Each row was made from one walk, in order. Every step used is in the known rows, and no mark comes twice. Write each row's walk.
(in the rows, 128 means zero)
Known rows
vosat -> deniko -> badudid -> nerup -> rasesaz -> gobaf -> setede -> ruruber: [195 122 133 139 136 135 120 206 196 117  89 139 135 121 127 153 119 138
 125 173 151 174  94 124 145]
mevev -> vosat -> deniko -> badudid: [100 124 154 117 144 125  39 135 158 117 131  84  98 195 122 101 118 123
 185 176 124 158 158 119 129]
setede -> ruruber -> rasesaz: [ 86  97 154 202 117 108 166  92 109 123 153  80 123  74  96 153 147  82
  95  96 122 110 126 125 126]
mevev -> vosat -> gobaf -> rasesaz: [ 46 119 171 118 137 101  97  86  87 144 163  81  70 160 110 113 143  87
 145 122 135 100 195 140  87]
deniko -> badudid -> nerup -> rasesaz -> ruruber -> setede: [216 165 125 113 153 148 150 205 176  94  84 194 178  91 144 139 123 162
 111 154 121 189 101 140 155]
setede -> ruruber: [ 92 112 145 169 124 111 133 108 117 124 165  79 111 110 124 134 134  76
 112 101 127 116 108 138 103]
nerup -> rasesaz: [145 137 125 108 116 127 123 110 110 105 110 140 150 133 149  93 120 116
 125 126 120 125 126 128 124]
gobaf -> vosat -> deniko -> badudid -> nerup: [156 155  98 100 137 174 114 156 139 143 176 131 130 179 134 121 115 116
 147 135  99 191  90 124 117]
nerup -> rasesaz -> ruruber -> setede: [161 140  89 113 126 133 155 132 131 120  62 153 182  99 135 121 123 191
 130 126 136 106 105 115 137]
rasesaz -> gobaf -> vosat -> deniko -> badudid: [128 124  77  94 132 178 102 130 147 166 152 135 105 170 145 128 120 174
 164 130 125 137 106 110 134]
deniko -> badudid -> nerup: [163 156 158 121 148 143 109 182 156 100 171 170 116 126 152 130 123  87
 111 146 103 195 126 162 134]
mevev -> vosat -> gobaf: [ 72 125 168 106 143  99  73  80  96 145 161  89  72 197 115 102 122  94
 154 134 128  98 196 143 109]
mevev -> vosat -> gobaf -> setede -> ruruber -> rasesaz: [ 79 102 161 175 126  71 124  80 110 173 136  64 100 132  77 141 133  68
 123 118 143  79 173 126 109]
mevev -> vosat -> deniko -> badudid -> nerup: [133 140 163 114 159 127  54 155 171 101 130 103 110 203 120 109 111 122
 166 183 122 186 152 134 142]
deniko -> badudid -> nerup -> rasesaz: [201 164 154 107 145 144 125 187 160  82 125 188 149 121 157 116 122  98
 106 156 106 205 123 152 144]
badudid -> deniko: [111 138 155 120 125 118 105 130 159 110 190 122 119 134 180 126 125  69
 128 141 134 156 138 151 134]
mevev -> vosat: [ 89 134 141 117 140 106  74  79 123 125 134  89 119 187 130  90 113 111
 154 131 127 117 156 135 121]
nerup -> rasesaz -> gobaf -> tunav: [140 114  97 119 110 136 137 103 140 122  93 158 119 143 158 122 124 173
 131 133 147  78 114 129 123]
gobaf -> vosat -> deniko -> badudid -> nerup -> rasesaz -> ruruber: [199 167  77  87 137 182 142 166 143 129 110 168 182 169 128 115 116 171
 153 150 107 193  95 105 136]
mevev -> vosat -> deniko: [ 79 118 141 114 135 113  51  94 131 122 127  62 104 214 114  93 111 133
 181 158 133 122 155 119 123]
badudid -> nerup -> rasesaz -> ruruber: [197 167 116  99 139 138 156 146 122  89  88 187 186 138 136 114 113 161
 112 140 122 156 129 139 150]
rasesaz -> nerup: [ 99 120 140 101  88 104 118 120  67 112 129 135 121 122 150  94 132 119
 129 106 116  78 127 126 123]
ruruber -> setede: [105 124 115 136 128 120 124 123 133 138 144  98 116 106 141 134 122 125
 118 104 127 102  88 142 115]
rasesaz -> ruruber -> setede: [119 131  89 126 130 132 140 127 126 143 113 130 143 102 129 144 124 186
 136 113 132  92 105 126 125]

Write each row's walk
[216 166 105  88 151 171 146 164 165 120 116 203 164 137 162 118 117 146
 113 134 116 195 100 138 155] => deniko -> badudid -> nerup -> rasesaz -> gobaf -> vosat
[145 108 124 177 143 153 175 140 158 135 141 115 132 104  95 175 140 140
 105 120 128 163  99 112 159] => setede -> ruruber -> rasesaz -> gobaf -> vosat -> deniko -> badudid -> nerup
[ 78 129 109 130 115 141 151 119  94 128 138 135 132  88 126 138 151 148
 134 106 129 110 140 126  90] => gobaf -> rasesaz -> ruruber
[153 126 110  96 125 138 125 109 127 115  89 161 139 135 157 106 120 169
 127 129 140 108 132 126 151] => nerup -> rasesaz -> gobaf
[212 169 134 104 147 152 136 192 157  85 102 207 170 114 145 124 125 142
 117 159 112 198 131 141 153] => deniko -> badudid -> nerup -> rasesaz -> ruruber
[119 133  65  94 127 161 134  77 115 173 155 137 126 161 153 118 118 165
 135  87 127 100 102 124 126] => rasesaz -> gobaf -> vosat
[179 148 133 110 165 131  96 179 191  99  46 128 171 170 111 118 112 196
 165 191 138 178 128 114 162] => mevev -> vosat -> deniko -> badudid -> nerup -> rasesaz -> ruruber -> setede
[ 92 105 148 143  85 103 153 101  59 111 121 136 132  86 120 117 147 124
 109 100 110  74 147 112 149] => ruruber -> rasesaz -> nerup
[207 153 141  99 153 152 125 184 172  89 107 203 141 121 162 126 120 142
 108 157 125 189 126 149 165] => deniko -> badudid -> nerup -> rasesaz -> gobaf
[162 115 100 137 115 114 149 121 150 144  73 135 159 101 142 130 120 140
 110 118 163  97  94 119 129] => nerup -> rasesaz -> gobaf -> setede -> ruruber
[ 84 125 100 141 122 134 167 132 115 138 120 118 137  61 122 154 151 171
 126  99 140 101 106 125  92] => gobaf -> rasesaz -> ruruber -> setede
[104 103 123 201 100  94 162 104 128 159 139  86 141  65 101 159 136  68
  94  94 137  94 101 120 107] => gobaf -> setede -> ruruber -> rasesaz
[ 79  95 171 162 105  56 132  90  83 162 109  80 111 123  81 127 140  80
 121 112 145  55 170 114 119] => mevev -> vosat -> gobaf -> setede -> ruruber -> rasesaz -> nerup
[ 65 120 142 119 119 130 147 118  61 150 174 134  73 100 111 149 156 123
 133 111 128  89 186 136  83] => vosat -> gobaf -> rasesaz -> ruruber
[102  99 102 181 124 135 191  69 115 160 143  96 137  93 103 158 142 135
 100  74 132  98 103 111 140] => setede -> ruruber -> rasesaz -> gobaf -> vosat
[179 144 151 107 139 150  95 195 160  84 123 153 128 152 136 120 119 123
 139 183 115 200 125 131 144] => vosat -> deniko -> badudid -> nerup -> rasesaz
[ 86  97 151 183 105  88 155 107  92 178 175  91  83  82  89 167 142  51
  97 101 136  73 148 132  96] => vosat -> gobaf -> setede -> ruruber -> rasesaz
[ 53 107 172 106  92 102 141 126  33 136 170 126  62  98 126 124 163  88
 118 101 124  68 172 135  82] => vosat -> gobaf -> rasesaz -> nerup
[ 92  87 102 179 121 141 173  84 120 159 137  75 126 115  90 161 140 151
 121  97 136 101 103  97 140] => setede -> ruruber -> rasesaz -> gobaf -> vosat -> deniko
[113 104 100 156 106 119 146  93 128 165 120 141 126  87 123 155 127 149
 109 107 142  74 134 121 148] => ruruber -> rasesaz -> gobaf -> setede
